Known rows, with every step that occurs
Y > Q > A > U: [ 0.169  2.265  3.225 -0.067  4.579  2.947 -2.297 -0.552  2.240  1.300
 -0.429  0.834  0.272  4.900 -1.250  5.264  4.435 -1.625  0.864  2.517
 -0.160  3.393]
T > U: [ 0.175  2.430  0.198  0.489  2.218 -2.490 -3.258  0.508 -0.304  1.195
  1.824  0.150  0.371 -0.795  0.256  4.219  1.429 -0.037  0.006 -1.947
 -0.827  2.212]
T > U > A > Q: [ 1.071  2.664  1.462  0.028  0.297  1.153 -2.600 -0.959 -1.690  1.625
  0.188 -0.285 -0.751 -3.980  1.187  1.955  1.279 -0.426 -1.694 -1.659
 -0.374  1.774]
A > U > T: [ 0.304  2.779  1.711  0.869  4.875  0.837 -2.078  0.459 -0.103  1.563
  0.117  0.592 -0.711  5.245  0.223  4.025 -2.731  0.152  2.223  1.088
  0.555  3.241]
U > T: [-2.510  3.809  0.060  0.774  2.953  1.773 -1.924  0.028 -0.671 -0.405
  0.562  0.665 -1.230  1.926 -1.258  4.192 -0.221  0.708  1.206  0.155
  0.825  2.959]
T > U > A: [ 1.391  3.452  0.110  0.746  1.422 -1.334 -3.453  1.098 -1.878  0.800
 -0.714  0.083  0.108 -4.123  1.069  3.564  0.406 -0.218 -0.510 -1.634
  0.175  1.017]
Q > T > U: [-1.273  1.456 -2.123 -0.134  4.347 -2.463 -2.985  2.025 -0.617  0.479
  3.156  0.007 -0.459 -2.412  0.586  4.943 -2.121  1.502  0.250 -1.941
  0.009  1.641]
F > A: [-0.042  4.289 -0.618 -0.880  1.118  0.546 -2.908  0.973 -0.267  0.403
 -1.330  0.395 -0.716  1.066 -2.029  2.370  2.630 -0.350 -1.056 -0.259
 -0.305  1.974]
U > A: [ 0.670  4.359 -0.399  0.274  1.053  2.318 -2.872  0.919 -0.435 -0.910
 -2.130  0.348 -0.755 -1.771 -1.576  2.686  1.672  0.209 -0.347 -0.101
  1.243  1.601]
U > T > Q: [-1.181  2.690 -0.897  0.173  2.815  3.393 -0.929 -1.256 -0.716 -0.573
 -0.225  1.224 -2.688  3.290 -0.758  3.827  3.493  1.755  1.623 -0.957
  1.098  2.580]
U > A > Q > T: [-0.863  2.618 -0.789 -1.093  1.780  5.078 -1.533  0.293 -0.563 -0.442
 -0.324 -0.188 -2.203 -3.187 -0.696  1.372 -0.176  1.088 -1.807 -0.233
  1.175  1.907]
A > Q: [-0.991  2.042  1.697 -1.006  0.822  4.507 -1.478 -2.388  1.498  0.162
  1.554  0.127 -1.394  1.835 -2.048  0.694  4.205  0.192 -1.451 -0.249
 -0.761  3.874]
F > Q > T: [-3.264  2.087 -1.760  0.046  3.853 -0.148 -2.474 -0.598  1.009 -1.487
  1.833  0.353 -0.434 -0.656 -2.942  4.991  0.188  2.337  2.013 -0.642
  0.297  2.235]
A > U: [ 2.223  2.366  1.640  0.140  3.787  0.108 -2.678  1.102  1.548  1.157
  0.159  0.264  0.035  4.872 -0.864  3.399 -0.072  0.001  1.078  0.814
 -0.420  3.292]
T > U > A > Q > Y: [-0.020  3.114  1.785 -0.381  0.257  0.803 -2.420  0.321 -1.076  0.492
 -0.019 -0.393 -2.002 -2.930  0.817  2.743 -0.697 -0.946 -3.071 -1.291
 -0.009  2.302]
T > U > A > Q > F: [-0.086  2.035  1.268 -0.161  1.318  0.762 -1.959 -0.412 -0.138  0.907
 -0.427 -0.464 -0.513 -3.201  1.523  0.678  0.977 -0.174 -1.494 -1.633
 -0.232  0.682]
U > T > Q > F > A: [-2.326  2.733 -1.517 -0.528  3.140  2.401 -0.405 -0.234 -0.118 -0.486
 -1.996  0.937 -2.577  3.977 -0.258  1.914  2.946  1.394  1.118 -0.619
  1.074  0.705]
F > A > Q > T: [-1.784  2.427 -1.189 -2.126  1.854  3.103 -1.537 -0.158 -0.159  1.063
  0.649 -0.012 -1.918 -0.470 -0.950  1.105  1.060  0.492 -2.397 -0.303
 -0.341  2.288]
Y > Q: [-0.398  2.337  2.245  0.461  2.661  2.503 -2.491 -2.154  2.277 -1.736
  0.314  1.146  0.198  1.947 -3.777  3.552  6.581  0.067 -1.786  0.145
 -0.154  3.237]
U > A > Q > Y: [-0.844  4.032  1.396 -1.015 -0.014  4.976 -1.504  0.009  0.483 -1.340
 -1.399 -0.211 -3.039 -0.782 -1.813  1.446  0.302 -0.548 -3.532  0.143
  0.954  3.026]
Q > F > A > U > T: [-1.026  2.965  0.555 -0.233  4.691 -0.393 -1.508  2.166  0.900  1.166
 -2.178  0.153 -0.493  5.171  0.441  1.624 -2.294 -0.162  1.325  1.226
  0.332  0.921]
Q > U: [ 0.582  2.665  0.684  0.970  4.169 -0.828 -1.448  1.456  1.533 -0.128
 -0.976 -0.117 -0.647  1.374 -2.213  2.537  0.388 -0.035  0.807  0.944
 -0.393  2.077]

Rows
[ 1.487  1.837  0.857  0.243  4.372  2.225 -1.017  0.026 -0.295  1.205
 -0.658  1.159 -1.807  6.763  0.253  3.308  0.334  0.997  2.461  0.120
  0.605  2.964] : A > U > T > Q
[-0.865  1.616 -0.012  0.602  4.187 -0.018 -2.818  0.232 -0.376 -0.778
  0.378  0.602  0.036 -4.544 -0.501  4.796  1.326  0.764 -2.077 -1.060
  0.902  1.218] : Y > Q > T > U > A
[-1.468  2.003  2.359  0.491  3.553  3.180  0.286 -1.347  0.294  1.121
  0.461 -0.109 -2.050  2.253 -0.786  1.043  0.001  0.048 -0.031  1.054
 -0.383  2.997] : A > Q > U > T
[-2.169  1.511 -1.350  0.519  4.039 -3.280 -2.934 -0.338 -0.284  0.029
  2.704  0.291 -0.044 -2.314 -0.909  5.491 -0.926  1.982  1.956 -1.800
 -0.438  1.823] : F > Q > T > U
[ 1.492  3.764  0.564  1.154  3.387  0.599 -1.468  2.393  0.087 -0.324
 -3.069 -0.272 -0.949 -1.815 -1.579  1.939 -0.270 -0.228  0.579  1.082
  0.619  0.906] : Q > U > A
[ 0.116  1.139  0.810  0.229  5.453  1.627 -0.440  0.407  1.241  0.588
 -1.030  0.852 -1.614  7.286  0.643  2.587  0.143  1.278  2.854  0.430
  0.678  1.920] : A > U > T > Q > F
[-1.158  1.756 -0.834 -1.855  1.912  0.446 -2.078  0.043 -1.198  2.406
  1.591 -0.181 -1.507 -1.980  0.817  1.744  0.120  0.208 -2.239 -1.646
 -0.939  1.738] : F > A > Q > T > U
[ 0.060  1.861  2.933  1.562  4.720  0.746 -1.245 -0.798  2.697 -1.277
 -0.991  0.731  0.012  1.381 -3.929  3.129  4.720 -0.304 -1.007  1.255
 -0.275  2.360] : Y > Q > U
[ 1.473  3.029  0.470 -0.418  3.382  1.605 -1.466  0.312 -1.587  2.288
 -2.326  1.044 -1.944  5.178  0.847  3.180  0.599  0.350  1.068 -0.013
  0.243  1.929] : F > A > U > T > Q
[-1.999  3.036  1.289  2.009  4.809 -0.421 -0.809 -1.106  0.226 -0.270
 -0.631  0.266 -0.843  0.905 -2.516  4.219 -0.644  1.138  3.667  1.048
  0.107  2.008] : F > Q > U > T
[-0.334  3.043  1.254  0.013  3.575  0.704 -2.504 -0.347  1.244  1.978
  0.297  0.330 -0.040  4.081 -1.164  5.744  1.480 -0.286  4.293  1.845
 -0.539  3.119] : F > Q > A > U
[-2.058  1.423 -0.163 -0.038  4.804  1.670 -2.210 -0.571  1.907 -2.035
  1.430  1.011 -0.284  0.379 -3.111  4.447  3.124  1.293 -1.746  0.067
  0.694  2.755] : Y > Q > T
[-0.364  2.460 -2.429  0.116  3.645 -1.638 -3.214  2.764 -1.932  0.376
  0.934 -0.107 -0.726 -5.324  1.444  4.618 -3.100  1.223 -0.303 -1.800
  1.053  0.700] : Q > T > U > A
[-1.309  2.353  3.030  1.992  5.459  1.926 -0.621 -1.219  1.283 -1.010
 -1.066  0.890 -0.484  1.875 -2.745  3.572  2.315 -0.014  0.028  1.549
  0.395  2.294] : Y > Q > U > T
[ 1.129  2.657  2.609  1.631  3.953  1.974 -1.296 -0.372  1.462 -1.383
 -3.325  0.624 -0.312 -1.261 -3.049  2.992  3.972 -0.582 -1.294  1.322
  0.641  1.467] : Y > Q > U > A
[-1.119  3.174  0.930  1.509  5.269  0.184 -0.739  1.215 -0.075  0.209
 -0.835  0.078 -1.216  1.803 -1.264  3.426 -1.733  0.271  1.967  1.399
  0.428  2.003] : Q > U > T
[-2.289  1.301  1.246 -1.182  1.991  3.599 -0.817 -1.483  3.267 -0.871
  0.759 -0.159 -1.164  2.958 -1.768 -0.556  3.747  0.715 -1.368  0.104
 -0.737  2.507] : A > Q > F
[-1.750  3.318  1.464  0.524  4.325  1.358 -1.989 -0.415 -0.261  2.404
  0.219  0.562 -0.588  3.758 -0.109  6.447 -0.473 -0.133  5.153  2.243
  0.089  3.070] : F > Q > A > U > T
[-1.918  2.501  1.414 -0.277  3.254  1.513 -1.750 -0.711  3.162 -1.756
 -2.174  0.834  0.077  2.445 -3.276  1.588  5.728 -0.105 -2.045  0.394
 -0.066  1.110] : Y > Q > F > A
[-0.563  2.596  1.359  1.541  3.776 -0.964 -1.408 -0.965  1.607 -0.599
 -0.450  0.166 -0.336  0.634 -3.448  3.255  1.817  0.872  2.535  0.872
 -0.718  2.115] : F > Q > U
[-1.471  0.748  0.349  0.410  4.807 -0.938 -2.632 -0.501  0.782 -0.611
  2.187  0.750  0.270 -1.688 -1.254  5.237  2.078  0.996 -1.673 -1.277
  0.116  2.071] : Y > Q > T > U
